Each row comes from the steps of one path. Every step used is in the known rows, and no mark comes twice. Write the path behind each row, first mark first.
Known rows:
J > W > C > B: [ -5 -13  -1   7  -1   2   2   6   5   6  -1 -11   0   0  -5  -1  -1   3
   3   0   5   0   3  -1   2  -1   6   0  -4   1   0   0  -2]
W > D: [  0  17  -3   6   2   6 -25  -3  -1   1   1  -4   1   2 -15   0   0   0
  -2  -1   7   1   1   2   1   3   5   1  -2  -2   1  -1   2]
B > H > X > G: [ -1  -3  -3  -9   2  -5   3   0   0  -1   1 -26 -11  -1 -20   6  -3  -4
   3   5   2  -1  -1   5  -1  -2   0  -3   8  -2   3  -4   6]
H > B > D > W: [  2  -8  -1   4  -4  15 -21  -2  -6 -11  -1   3   4  -1 -16   0  -1   4
  -4   0  -6   3   3   0   1   3 -13   1  -1  -3   1   4  -3]
W > H > X > G: [ -2 -18  -3 -11   6  -2   6   0   1   3   2  -6 -11   0   3   6   1  -4
   2   2  -3  -4   0   2  -3  -2   1   0   6   0   6   2   7]
W > H: [ 2 -9 -1 -7  2  3 15 -2  0 -1  1 -2  0  1 18 -1  1 -1  0 -2 -2  2  0  1
  0  0 -1  0  0  0  3  1  4]
B > H > X: [  3   4  -3 -10   0  -2   5   1  -6  -2   1 -16  -4   0 -20   0  -3  -6
   3   5   4  -1   1   4  -1  -2  -4  -5   5   0   0  -4   2]
X > H > W > D: [ -1  24   1   8   5   5  -8  -2   5   1  -1   9  -1   2  -4   2   4  -3
  -1   5   5   2  -3   5   3   4   4  -1   0   5 -13   0  -2]
C > B > D > W > H > X: [ -2 -24  -5  -8  -3  16 -17   8 -12   0   1   6   1  -2  -5  -1  -2  -3
  -2  16  -7  -4   5  -5   5  -3 -13   2   6   0   8   5   1]
W > D > B > H > X: [ -1  27   4  -9  -2  -1 -14  -3  -7   5   2   1  -3  -1 -25  -1  -4  -7
  -1  -3   7  -2   2  -2   0   0   3  -3   5   0   2  -7  -1]
J > W > H > X: [  1  -9  -2  -8   3   2 -11   4  -2   3  -2   0  -6   1   7  -2   2  -3
   5  -1   0  -4   5  -2  -1  -3   7  -3   3   5   1   4  -5]
X > G: [ -2  -5  -3   2   4  -1   0  -2   7   1   1 -15  -7   0  -3   5   0   2
   0   0  -1   0  -3   5  -2   3   3   1   1  -4   3   1   5]
W > D > B: [ -2  26   4   4   0   2 -20  -5   0   6   2  11   1  -1 -10  -1  -1  -1
  -3  -7   4  -1   0  -2  -1   3   4   3  -1  -2   2  -2  -3]
J > W > H: [ 1 -5 -1 -4  2  5 -5  0  3  2 -2 -4 -1  1 19 -1  1  2  3 -5  0  2  2 -1
  0 -1  7 -1 -3  2  2  1 -3]
H > W > D > B: [ -1  22   5   4   1   0 -39  -4   2   6   1  15   4   0  -3  -2   0  -1
  -5   0   5   0  -3  -3   2   3   2   1   0  -1  -8  -1  -4]
D > B > H > X: [  1  14   4 -11  -3  -4  10  -1  -6   3   2  -2  -5  -3 -13  -1  -4  -6
   0  -2   1  -2   0  -1  -2  -1  -5  -3   6   0   1  -6  -3]
W > J: [ 2  5 -3  4  2 -1 10  1  0 -5  2 -9  3  2  4 -2  3  1  1 -2 -6  0  2 -2
 -3 -2  4  1 -4  0 -4 -2 -1]
C > B > W > H > X > G: [ -6 -25  -4 -10   1  -1  10  11   7   5   2  -2 -11  -1   5   5  -3  -3
   4  11   0  -5  -4  -2   2  -3  -4   1   8   3   8   5  12]
J > W: [  2   7  -3   5   2   4 -17   2   6   0  -2  -8  -2   1   0  -1   0   3
   3  -3   2   0   1   1   0   2   8  -1  -4   1  -1   2  -6]
X > H > W > D > B > J: [ -2  30   6   4   0  -8   2  -1   7  10   0  28   4   0   2   1   2   0
  -3  -1   7   0  -2   5  -5   3   2   2   0   3 -10  -5  -7]
C > W > D > B: [  1  23   7   7   0   3 -47 -10   1   4   0  10   3   0   6  -3  -1  -1
  -5 -13   4  -2  -1  -3   0   3  16   2  -1  -2   3  -4  -3]
B > D > W > H > X > G: [ -3 -26  -5  -7   4   8 -10   2  -8  -3  -1  -6  -7  -1  -3   7  -1  -2
   1  10 -10  -4   2   2   3  -1  -7   2   7  -3  11   5   3]
C > W > J: [  5   1  -3   5   3  -2 -22  -4   1  -7   0 -13   6   2  15  -2   2   1
  -1  -6  -5  -1   1  -3  -2  -2  14   1  -3   0  -2  -2   1]
C > W: [  5   1  -1   5   1   1 -29  -6   2  -3  -1 -10   1   1   7  -2   1   0
  -3  -5   1  -1  -2   3   0   2  10   0  -1  -2   1  -1   1]
X > H: [ 1 13 -1  4  3  2 36 -3  4 -1 -1 -2 -6  1  2  2  3 -3  0 -1 -2  2 -1  7
 -3  3 -2  1 -3  3 -5  1 -3]
B > D > W: [  2  -4  -5   7  -1  13 -13   1  -7  -5  -1  -8   4   0 -11   1   0   2
  -2   7  -6   1   1   4   4   2  -9   2  -2  -5   4   3  -2]
D > B > C > W > J: [  4  15   2   5  -3 -19  -1  -8  -4  -4   0  10   6  -2  20  -2   3   3
  -2 -12  -9  -1  -1 -15  -2  -2  12   4  -3  -3   0   2  -3]
H > B > J: [  2  -4   1  -2  -4  -5  -1   1   4  -3   2  11   6   1  -6  -1   2   4
  -3  -7   6   3   3   5 -10   1  -7   0  -2  -2  -3  -4   0]
D > B > W: [ 1 13  3  2 -2 -6 20  1  6  3  0  8 -1 -1  3 -1 -2 -1  2 -2  0 -2 -8  0
 -1  2 -7  2 -2  0  1  3 -1]
D > B: [ 1 13  7  1 -2 -2  6 -4  2  4  2  9 -2 -2  0 -2 -1 -2 -3 -6 -2 -1 -2 -2
 -3  2 -4  1 -1 -3  0 -1 -4]
H > W > C > B > D: [ -4 -31  -4   8  -3   8  -4   4   3   2   2 -10   7  -2  -3   1  -3   1
  -2  14  -2   2  -2   2   8  -1  -2   1   1  -2  -9   6   7]
H > W > J: [  3   2  -3   2   2  -4  -8   2   3  -5   1  -5   6   1   8  -1   4   1
  -2   6  -5   0  -1  -3   0  -2   3   0  -2   1 -15   0   0]

Which path is each row?
[  4   3   5  -5  -3 -14   5 -12  -5   1   0  18   1  -2  33  -2   2   2
  -3 -13  -6   1  -4 -11   2   0   5   3   0  -3   7   2   2]
D > B > C > W > H
[  0  18  -4   6   2   2 -10   2   4   0   0  -7   2   2 -14   0  -1   0
   3   3   9   1  -5   4   4   2   3   1  -2   1   2   2   5]
B > W > D
[ -2 -12  -1   7   0 -13  16   4   4   8  -2  -8   6   2  -5   0   2   6
   4  -4   8   0   4  10  -5  -1   7  -1  -5   0   2  -4  -3]
B > J > W > C
[ -5 -23  -3   8  -1   8  27   4   6   2   0  -3   2  -1   3   3  -1   0
   0  12  -5   2  -2   6   7   0  -2   1   0   3 -13   6   2]
X > H > W > C > B > D
[ -5 -11   1   1  -4   3  13   5   2   4  -1 -25   1  -1  -6   0  -7   2
   5   1   8   3   2   0   6  -1   6  -5  -1   1   1  -6   1]
J > W > C > B > H
[ 2 12 -3  6  3  0  2  3 -8 -7 -1 -1  4  1 -7 -1  2  1 -1  3 -6 -1  3 -3
  0 -1 -8  1 -4 -2  2 -4 -4]
D > W > J
[  1 -13   0  -2   0  -7  26  -3   0  -1   0 -21   4   1  -7   1  -3   0
   1   6   6   4  -4   8   7  -1  -5  -6   2   0  -8  -6   6]
B > H > W > C
[  2 -17  -4  -7   1  10  -8   3 -13  -4  -1   1   1   0  -6   0   0  -4
   0  10  -8  -4   4   1   4  -2 -11   1   5   0   8   6   0]
B > D > W > H > X
[ -2  -8   0   9   3  -2  10   0   2   3  -2 -16  -1   2  -6   0   1   2
   5  -5   4   1   2   5   1   1  10  -2  -4   1   0   0  -3]
J > W > C
[ -2 -14  -2  -7  -3   4  19   8   6   2   1   1   0   0  18  -2  -3   0
   3   8   1   0  -5  -3   5  -1  -7   1   0   2   5   3   8]
C > B > W > H
[  2   1  -2   0  -2  -3  14   3   6 -13   0  -1   4   2   2  -1   0   3
   3  -5  -3   2  -1  -3  -4  -2  -2   0  -4   4  -7   3   3]
H > B > W > J
[-1 -1 -4  4 -2 -1 12 11  6 -3  2 -7  4  0  4 -1 -1  2  3  9 -2 -2 -2 -7
  1 -3  0  2 -3  2 -1  2  4]
C > B > W > J
[  4 -12   1  -5   2   1 -16  -8   0  -2  -2  -5   2   1  29  -2   1   0
  -2  -7  -1   1  -1  -1   2   1   8  -1   1   0   5  -2   5]
C > W > H
[  0  19   5   3  -3  -9 -29   0   4  10   2  25  10  -1  -4  -1   1   1
  -5   0  10  -1  -1   0  -4   2  -1   1  -2  -2  -6  -5  -2]
H > W > D > B > J
[ -1  30   2   5  -3 -12  -3  -7  -5   3   1  19   1  -2 -11   0   3   0
  -3  -7   2   2  -2 -10   1   2   1   3  -4  -5   4   3  -1]
W > D > B > C
[ 2 13  6 -8 -4 -4  3 -4  1  2  1 -3  3 -2  4 -2 -5 -1 -2  1  2  2 -6 -1
  4  1 -6 -3  2 -2 -9 -5 -2]
D > B > H > W
[ -2  30   5   8   0   5 -37  -2   4   8  -1   6   1   0  -5  -1  -1   1
   1 -10   5   0   2  -4  -1   3  15   1  -3   0   1  -1 -10]
J > W > D > B
[ -2 -14  -1  -8   6   0  -2   2  -7   0  -1  -1 -11   1  -6   6   2  -3
   0   7  -4  -6   2   1   0  -2  -9   0   6  -1  12   0   2]
D > W > H > X > G
[  1   5   4   1  -3  -3  31   0   7  -3  -1  20   1   0   1   1   4   2
  -1  -7   3   4   2   9 -12   3  -5   1  -2   3  -7  -4  -3]
X > H > B > J
[  1  12   5   4  -3 -11  -6   4   6  11  -1  13   4  -2   8  -2   0   4
   1  -9   4  -1   3   1  -9   0   5   1  -4  -1   0  -3 -11]
D > B > J > W
[ 1  9  3  1  1  5 27 -4  6 -7 -1 11 -5  0 -3  1  2 -1 -1 -9 -1  4  0  4
 -6  3 -5  0 -2  5 -9  1 -4]
X > H > B
[  4  13   1   5   0 -12  20  -9   0 -15  -2  16   2   0  17   1   6   3
   0 -15  -8   4   1  -9  -5   0  12   1  -3   3  -8   3  -2]
X > H > B > C > W > J
[ -3  -9   2 -11   3 -10  23   2   4   6   1   6 -13  -2  10   5  -2  -4
   4  -1  -4  -6  -6  -1  -2  -2  -3   2   8   2   9   4   5]
D > B > W > H > X > G
[ -2 -22  -4  -2  -3  19  -8   5  -6  -2   0   2   6  -1  10  -1  -3   1
  -3  11  -7   1   2  -4   8  -1 -11   3   0  -3   8   3   3]
C > B > D > W > H
[ 2 -7 -2 -6  1 -2 26  2  2 -2  0 -1  0  1 18  0  1  0  4  2  0  0 -6  4
  3  0 -5  0 -2  3  5  4  7]
B > W > H
[  2  12  -2   5   5  -3  24   1   7  -5  -1   0   1   2  15   0   5  -1
   1   5  -7   1  -1   3  -1  -1   3  -1  -3   6 -18   1  -6]
X > H > W > J
[  2  -5  -1 -10   3   4   2   3 -14  -2  -1  10  -4   1  -6  -1   2  -5
  -1   7  -3  -4   3  -1   1  -2 -15   0   4   1   8  -1  -2]
D > W > H > X
[  5  -7  -2  -3   0 -13   0  -9  -6  -4  -1   2   2   0  28  -2   4   2
  -1  -6  -3   2  -2  -7   3  -1   8   0  -1  -2   7   3   7]
B > C > W > H
[ -5 -25  -4   9  -4  12  -8   5   5   5  -1 -19   3  -1  -5   0  -4   4
   4   3  -1   1   3   0   5  -1   9   1  -3   0   0   6   1]
J > W > C > B > D
[ 0 -3 -1  3 -1 13 20 -5  5 -9 -1  2 -2 -1  0  2  0  0  0 -6 -7  6  1  7
 -3  4 -2  1 -1  2 -9  7 -2]
X > H > B > D
[ -4 -15   2   7  -5  -5  21  10  -5   7   1   5   8   0 -17  -1   0   4
  -3   9   7  -2   3   4  -1  -1 -15   1  -4  -3   7  -9   1]
D > W > C > B > J
[  4  11   2   4  -2  -9  11 -10   1 -11  -4  16  -2   0   8   0   5   2
  -2 -12  -2   4  -2  -4  -3   3   5   0  -2   2  -7   4  -1]
X > H > B > C > W
[  2 -10  -2 -12   3   1   7   1  -5   1   1   6  -4   1   0  -1   3  -6
   1   2  -1  -3   2   0  -1  -2  -2  -1   5   2   3   2   2]
W > H > X
[  1  -8   4  -7   0   7   6  -3  -7  -8  -1  15   2   1   2  -2   1   2
  -4  -5  -2   3   2  -3   0   1 -16  -1   0   0   4  -1  -1]
D > W > H > B
[ -1  -6   2   8   3  -2  25  -1  -8  -2  -1  -6   0   2 -19   0   1   1
  -1   3   2   0   0   5   4   1 -12   0  -3  -3   6  -3  -1]
D > W > C
[  1  23   6  -5  -2  -1 -46  -7  -7   4   1  -4   1  -1 -10  -1  -6  -5
  -2  -7   8  -3   0  -3   1   0  15  -4   7   0   4  -9   0]
C > W > D > B > H > X
[ -5 -13   0  -5  -3   1   7   7  -2   6  -1 -22  -4  -1 -20   0  -5  -2
   6   5   9  -1   4   0   2  -4   7  -6   3   4   0  -5  -1]
J > W > C > B > H > X
[ -2 -14  -1  -4  -4   1  -8  11   6  10   0   5   6   0  23  -2   0   5
   2   1   6   0   5  -3  -3  -2   6   1  -3   1   5  -3   0]
C > B > J > W > H
[ -2  -6  -5  -3   5  -3  -7   2   2   2   2 -12 -13   0 -18   6   1  -4
   1   4   0  -4   0   4  -4   0   2   0   5  -2   2   2   3]
H > X > G
[ -2  -9  -5   6  -4  16 -22   6  -4  -3   0  -2   5  -2 -11  -1  -3   2
  -3  14  -5   0   2  -3   6   1 -11   3  -1  -4   5   3  -1]
C > B > D > W
